What can hang from each mark
K_445: K_410
K_788: K_119
K_848: K_410
K_789: K_119 K_511
K_57: K_80 K_410
K_35: K_229
K_410: K_445 K_467 K_709 K_788 K_848
K_526: K_80 K_794
K_119: K_35 K_788 K_789
K_424: K_410
K_467: K_410
K_80: K_57

In the rows, 128 means zero.
Known rows, with every way that one mark hangs from another
(K_80 (K_57 (K_410 K_445 K_467 K_788))): [121 114 109 174 188 163 101 156  94 176 175 106 105  53 118 132 144 143
 187 133 142 139 119 118 117 163 127  93 110 158 200 105 162 110  91]
(K_80 (K_57 (K_410 K_788))): [167 139 104 104 149 143 138 174 101 165 160 133 103  64 145 118 140 132
 159 129 158 126 124 113 124 153 119  98 132 166 181 113 178 121  90]
(K_410 K_445 K_467 K_709 K_788 K_848): [116  99 116 236 165 186  34 102 111 147 188  85 150  61  96  98 182 148
 194 132 125 120 102 143  58 159 141 115  91  88 152 100 110 124 126]
(K_848 (K_410 K_445 K_467)): [ 87 103 119 191 167 160  91 100 133 133 123  97 104 120  95 168 123 133
 149 131 130 151 104 157 132 133 129  88 103 111 132 107 111 121 127]
(K_467 (K_410 K_709 K_848)): [129 116 105 188 122 139  75 120 126 133 154 112 150 107 160  99 157 170
 175 126 121 108 102 178 108 162 144 107 107 120 122 116 105 152 151]
(K_789 (K_119 K_788) K_511): [133 153 162 106 122 124 117 157 136 103 172 115 129 171 167 122 140 103
  84 118 120 149 131 156 146 143 154 120  67 153 127 116 127 134 148]
(K_80 (K_57 K_410)): [142 126 111 116 152 128 160 169 116 153 136 136 104  83 154 135 115 145
 155 145 150 125 117 119 143 144 119 100 133 178 153 130 163 134  96]
(K_788 (K_119 K_35)): [137 115 167 109 168 117 105 134 134 138 180 144 166  97 111 157  92 138
 111 122 141 124 132 154 117  83 145 142 126 123 101 134 173 127 151]
(K_424 (K_410 K_467)): [112 100 113 172 164 169 142 141 155 142 115 118 135 113 103 144 121 126
 167 164 155 160  92 154 126 147 128 129 120  98 143 104  90 105 154]
(K_57 K_80): [118 139 119 133 133 158 116 133 130 125 153 118 138 143 135 160 106 120
 150 147 127 134 123 141 125 105 129 120 140 156 138 140 135 119 142]
(K_789 (K_119 (K_35 K_229)) K_511): [123 137 183 136 133 103  94 161 161 174 170 120 164 124 134 123 137 131
  44 121 118 171 124 146 134 120 185 148 108 169 132 136 176 119 131]
(K_526 (K_80 (K_57 K_410)) K_794): [134 126 101 126 174 104 160 171 108 164 110 124 108  57 170 146 106 150
 137 209 160 158 121 113 146 158 141 115 130 190 156 121 164 110  92]
(K_410 K_848): [138 138 117 165 126 137  92 118 139 128 126 119 129 111 111 117 131 136
 138 142 132 118 108 137 105 133 130 130 119 116 119 116 116 127 128]
(K_445 (K_410 K_467 K_709 K_788)): [136 119 109 161 162 191  80 135 109 132 212 125 110  95 126 105 155 135
 188 143 129 117 102 131 104 148 146 104 109  91 186  98 106 129 156]
(K_35 K_229): [133 125 145 149 120 112 142 145 129 151 125 129 130 128 126 125 135 127
 103 144 108 135 111 112 121 133 132 133 143 131 133 139 136 112 105]
(K_788 (K_119 K_35 (K_789 K_511))): [122 145 160 101 191 116  69 142 112 144 192 158 204  95 122 167 102 154
 118 136 143 142 153 158 117  65 170 156  97 102 121 142 189 108 194]
(K_788 (K_119 (K_35 K_229) K_789)): [140 113 183 142 176  85 102 146 102 160 183 161 183  79 108 166  95 162
 115 157 127 128 112 139 102  79 138 158 116 101 111 139 200  98 153]
(K_789 (K_119 K_35) K_511): [120 143 169 116 149 118  87 142 156 150 166 115 164 125 137 126 131 129
  69 105 132 166 138 165 141 118 177 144  88 167 125 128 171 139 155]
(K_80 K_57): [154 124 118 134 130 124 153 148 110 138 121 133 141 107 138 133 129 124
 158 134 132 121 128 118 149 128 111 106 119 147 147 118 149 143  95]
(K_119 (K_35 K_229) K_789): [143 126 162 168 150  88 101 138 107 151 141 152 171  78 107 136 104 172
 115 149 135 147  96 147 108 109 121 168 115 113 134 130 201 104 144]
(K_445 K_410): [129 137 112 113 130 136 105 132 120 119 150 136  79 144 137 123 111 131
 131 144 129 120 101 120 149 124 135 115 128 118 153 125 123 125 145]
(K_57 K_80 (K_410 K_467 K_788 K_848)): [122 157 103 188 180 209  66 144 139 149 206  99 108  66 104 147 113 141
 186 173 148 133  91 148  70 142 148 115 134 143 186 106 126  94 154]
(K_467 (K_410 K_709)): [117 110 117 153 125 130 109 130 116 135 154 118 150 125 170 109 156 157
 164 116 116 121 121 169 137 158 143 106 114 136 127 130 121 152 153]
(K_526 (K_80 K_57) K_794): [146 123 109 144 157 104 154 155 100 151  94 125 145  81 152 143 127 132
 143 193 143 155 134 112 146 143 129 122 118 166 149 106 154 117  88]
(K_80 (K_57 (K_410 K_445 K_467 K_848))): [109 112 110 226 184 151  91 144 120 166 150  97 105  54 117 142 126 163
 187 162 135 131  93 131 115 160 125  96 103 153 164 116 124 122 104]
(K_80 (K_57 (K_410 K_467 K_788))): [149 133 114 152 184 171 134 174 109 167 178 129 115  56 129 129 138 134
 182 145 145 131 119 120 117 159 124 101 126 151 204  95 150 118 105]
(K_526 K_80): [123 116 128 143 125 129 120 140 125 135 104 136 132 116 139 127 120 131
 119 159 139 134 121 114 122 123 134 146 121 122 138 136 140 104 123]
(K_119 K_35 K_789): [139 127 143 143 160 106  88 122 105 124 144 154 169  78 110 138  97 170
 142 130 149 142 115 167 115 103 114 167 100 109 133 123 193 121 167]
(K_119 K_35 K_788 K_789): [164 127 152 139 153 101  99 136  93  78 154 159 162  95 120 134  82 167
 136 131 154 139  97 190 110 116  84 168  70 106 136 115 198 121 175]
(K_119 (K_35 K_229)): [142 120 160 161 132 105 112 143 140 149 130 139 155  97 104 128 113 152
  84 132 122 146 103 144 114 118 131 156 144 135 135 138 184 114 117]
(K_848 K_410): [131 121 112 114 126 151 122 117 142 121 113 124 102 131 121 157 119 124
 116 126 145 136 108 154 139 124 124  95 126 118 112 113 128 129 125]
(K_410 K_467 K_709): [118  98 127 190 154 167 125 125 133 133 167 120 155 101 125 126 149 143
 179 140 116 126 119 141 103 144 139 120 112 112 130 118  93 143 147]
(K_789 (K_119 K_35 K_788) K_511): [144 146 178 109 134 115  93 156 146 100 179 123 152 138 145 121 114 122
  65  99 137 165 120 191 135 128 152 146  63 163 128 116 174 135 161]
(K_57 K_80 (K_410 K_467)): [ 94 134 118 162 186 181 128 149 144 146 182 110 110 106 130 172  90 142
 173 174 130 146 102 147 111 133 142 112 144 174 166 133 120 105 164]
(K_80 (K_57 (K_410 K_445 K_848))): [127 121  97 176 150 126  88 143 115 161 136 101  93  66 130 129 126 159
 162 148 150 123  92 129 125 156 124  95 110 165 140 131 155 129  84]

Rows
[143 122 154 133 197 178  77 126 138 144 200 133 155  68  76 179 100 121
 132 125 157 138 123 177  94  93 144 106 117  88 133  87 173 109 155] => (K_848 (K_410 K_467 (K_788 (K_119 K_35))))
[118 148 114 149 186 202 102 153 125 154 206 110 112  87 118 153 109 130
 179 161 141 143 109 140  89 141 144 112 140 157 193 119 140  94 155] => (K_57 K_80 (K_410 K_467 K_788))
[109 149 141  95 174 126  92 146  99 149 182 149 181 124 140 170 122 130
 136 150 130 131 164 123 130  82 177 138  97  92 117 143 143 104 181] => (K_788 (K_119 (K_789 K_511)))
[112 122 117 224 169 169  38 108 111 150 163  94 133  78  76 115 161 131
 170 131 125 131 108 133  75 148 138 123  96  91 166  94 114 101 123] => (K_410 K_445 K_467 K_788 K_848)
[127 154 135 133 165 120  69 133 116 126 155 151 188  90 122 138 113 161
 115 128 146 163 142 169 128  97 154 173  92 112 149 130 192 115 186] => (K_119 K_35 (K_789 K_511))
[114 113 108 125 146 177 121 147 142 140 191 105 116  92 163 148 107 156
 171 157 147 124  97 152 108 137 143 103 145 185 129 164 136 131 153] => (K_57 K_80 (K_410 K_709))
[129 142 175 123 182 101  81 160 112 168 191 156 205  91 120 165 107 152
  91 151 125 150 139 140 112  70 175 164 113 104 126 153 195  94 173] => (K_788 (K_119 (K_35 K_229) (K_789 K_511)))
[ 99  82 128 155 195 169  84 141 119 172 177 102 141  92  79 160 139 110
 176 148 153 148 109 143 104 130 148 115 107  80 144 107 116  82 144] => (K_424 (K_410 K_445 K_467 (K_788 K_119)))
[146 128  97 196 157 203  44 122 115 133 210 116 109  78 115  94 156 144
 200 154 132 105  82 136  82 148 147 106  99  73 176  85  92 128 155] => (K_445 (K_410 K_467 K_709 K_788 K_848))
[156 136  93 115 173 122 138 177  91 172 136 125 108  35 157 128 132 141
 142 195 168 158 125 108 121 167 140 114 132 181 186 103 182 102  85] => (K_526 (K_80 (K_57 (K_410 K_788))) K_794)
[158 152 162 150 149 103  86 172 105 102 166 159 185 105 134 131 103 161
  85 141 129 166 108 175 114 109 126 173  82 116 157 140 200  95 171] => (K_119 (K_35 K_229) K_788 (K_789 K_511))
[122 142 108 199 166 167  73 119 132 120 163 124  96 116 108 123 116 143
 166 167 120 120  87 130 114 135 142 113 108  88 163  93  81 119 160] => (K_445 (K_410 K_467 K_848))
[ 76 126 108 222 189 180  57 123 139 151 181  80 102  86 105 163 103 160
 183 178 132 145  78 151  90 140 143 108 123 160 155 139 114 103 150] => (K_57 K_80 (K_410 K_445 K_467 K_848))
[160 158  91 137 132 164  44 124 108 128 173 127  81 105 113  96 136 132
 149 141 145 107  91 122 107 135 135 112 117  92 174  99 127 113 137] => (K_445 (K_410 K_788 K_848))
[111  85 108 189 165 194  61 103 115 143 172  93 121  81 101 140 168 133
 177 119 138 140 105 163  93 150 133  82  95  99 145 102 121 131 124] => (K_848 (K_410 K_445 K_467 K_709 K_788))
[109 105  98 152 180  96 130 156  96 172 114 103  98  54 156 148 120 152
 139 198 155 162 116 118 148 166 139 111 119 201 152 136 170 111  81] => (K_526 (K_80 (K_57 (K_410 K_445))) K_794)
[125 109 121 224 155 175  93 116 143 131 169 110 156  81 113 115 152 154
 186 153 124 115  99 146  82 150 140 119 101  97 121 106  80 142 147] => (K_410 K_467 K_709 K_848)
[171 123 172 152 126 102 125 159 129  96 143 143 148 110 121 120  99 147
  82 130 125 145  84 170 112 131 100 150 119 134 139 129 189 112 126] => (K_119 (K_35 K_229) K_788)
[140 159 126 118 142 126 101 151  89  81 156 148 158 138 152 130 122 133
 130 138 132 144 132 159 128 120 124 151  68 106 149 124 145 110 180] => (K_119 K_788 (K_789 K_511))
[139 127  93 160 123 161  71 119 126 121 174 118  96 106 142 103 134 154
 166 155 134  98  77 140 115 142 140 105 110 103 127 122 100 146 147] => (K_445 (K_410 K_709 K_848))
[112  99  94 219 170 183  49 122 135 157 139  87 122  75  69 120 153 127
 187 155 163 152  76 160  85 162 125 125  94  76 162  89  99  88 130] => (K_424 (K_410 K_445 K_467 K_788 K_848))
[101  90 120 252 159 167  58  97 128 140 164  89 146  82 104 119 159 159
 191 146 117 121  95 150  84 154 142 119  87 100 123 120  85 137 131] => (K_410 K_445 K_467 K_709 K_848)
[ 86  78 132 212 161 161  93 110 119 141 165  96 146  98 118 127 159 151
 182 131 112 135 113 144 106 146 139 116  98 118 128 128 103 136 135] => (K_410 K_445 K_467 K_709)
[102 147 112 194 182 192  94 137 152 139 184 100 112  87 117 158  92 152
 180 184 137 133  84 152  88 137 146 112 132 156 155 125 105 104 165] => (K_57 K_80 (K_410 K_467 K_848))
[112 117 112 122 154 141  78 137 103 158 164 103  86  80 126 117 138 141
 130 120 149 138 112 127 107 157 136 116 131 153 163 136 169 110 111] => (K_57 (K_410 K_445 K_788))
[152 136 102 152 144 133 126 160 127 150 138 123 104  64 141 127 116 154
 166 159 153 115  97 124 126 152 120 101 125 157 144 123 146 136  96] => (K_80 (K_57 (K_410 K_848)))
[121  97  97 133 139 151  82 135 123 154 121  96 114  96  97 120 147 120
 149 126 172 157  93 155 116 151 122 122 111 108 153 121 148  94 118] => (K_424 (K_410 K_445 K_788))
[135 146 126 158 186 182  51 132 110 144 227 129 108  96  91 138 126 120
 173 165 126  97 103 114  94 110 159 102 109  66 165  89 101 101 162] => (K_445 (K_410 K_467 (K_788 K_119) K_848))
[ 87  86 112 179 130 120  77 114 102 144 151  96 138 124 163 116 160 167
 167 107 111 127 116 167 136 163 140 105  99 141 128 141 125 151 139] => (K_467 (K_410 K_445 K_709))
[123  90  99 138 132 172  59 103 113 138 153  91 108  90 118 126 164 131
 149 101 154 127 101 163 104 143 130  79  99 114 121 119 145 134 105] => (K_848 (K_410 K_445 K_709 K_788))
[ 98 116 118 169 189 159  79 137 110 163 179 101  94  73 109 126 141 143
 153 133 139 144 115 130  95 161 144 119 119 137 186 117 140 104 126] => (K_57 (K_410 K_445 K_467 K_788))
[136 111 125 177 155 189 104 129 114 139 193 119 158  81 118 110 170 129
 187 125 127 127 125 137  82 150 141 117 110 100 161 103 112 129 136] => (K_410 K_467 K_709 K_788)
[118  97 117 176 158 185 118 115 148 124 154 116 132 100 118 152 134 139
 170 140 139 132 102 166 112 139 136  86 111 104 115 105  95 146 145] => (K_848 (K_410 K_467 K_709))
[162 116 198 145 122  85 126 162 140 118 167 125 136 123 135 122 107 135
  65 123 118 146  79 171 120 138 120 144  90 161 118 112 187 127 119] => (K_789 (K_119 (K_35 K_229) K_788))
[ 68  90 117 197 189 187  92 133 131 154 206  81 112  83 137 162 119 165
 198 164 128 142  92 155  99 144 149  98 120 178 147 153 118 123 156] => (K_57 K_80 (K_410 K_445 K_467 K_709))
[136 114 195 150 128  87 120 145 149 168 159 119 145 111 122 128 123 137
  67 124 122 148  96 145 127 132 149 141 112 164 115 124 177 128 110] => (K_789 (K_119 (K_35 K_229)))
[121 155 100 148 149 167  89 144 146 133 171 102 101  94 135 151  89 148
 155 168 150 122  85 152 101 129 135 115 144 169 138 149 134 109 146] => (K_57 K_80 (K_410 K_848))
[103 104 132 147 190 176  65 112 114 157 186 107 121 101  84 179 131 109
 151 125 138 129 124 139 106 112 151  80 104  86 133  99 127 103 131] => (K_848 (K_410 K_445 K_467 (K_788 K_119)))
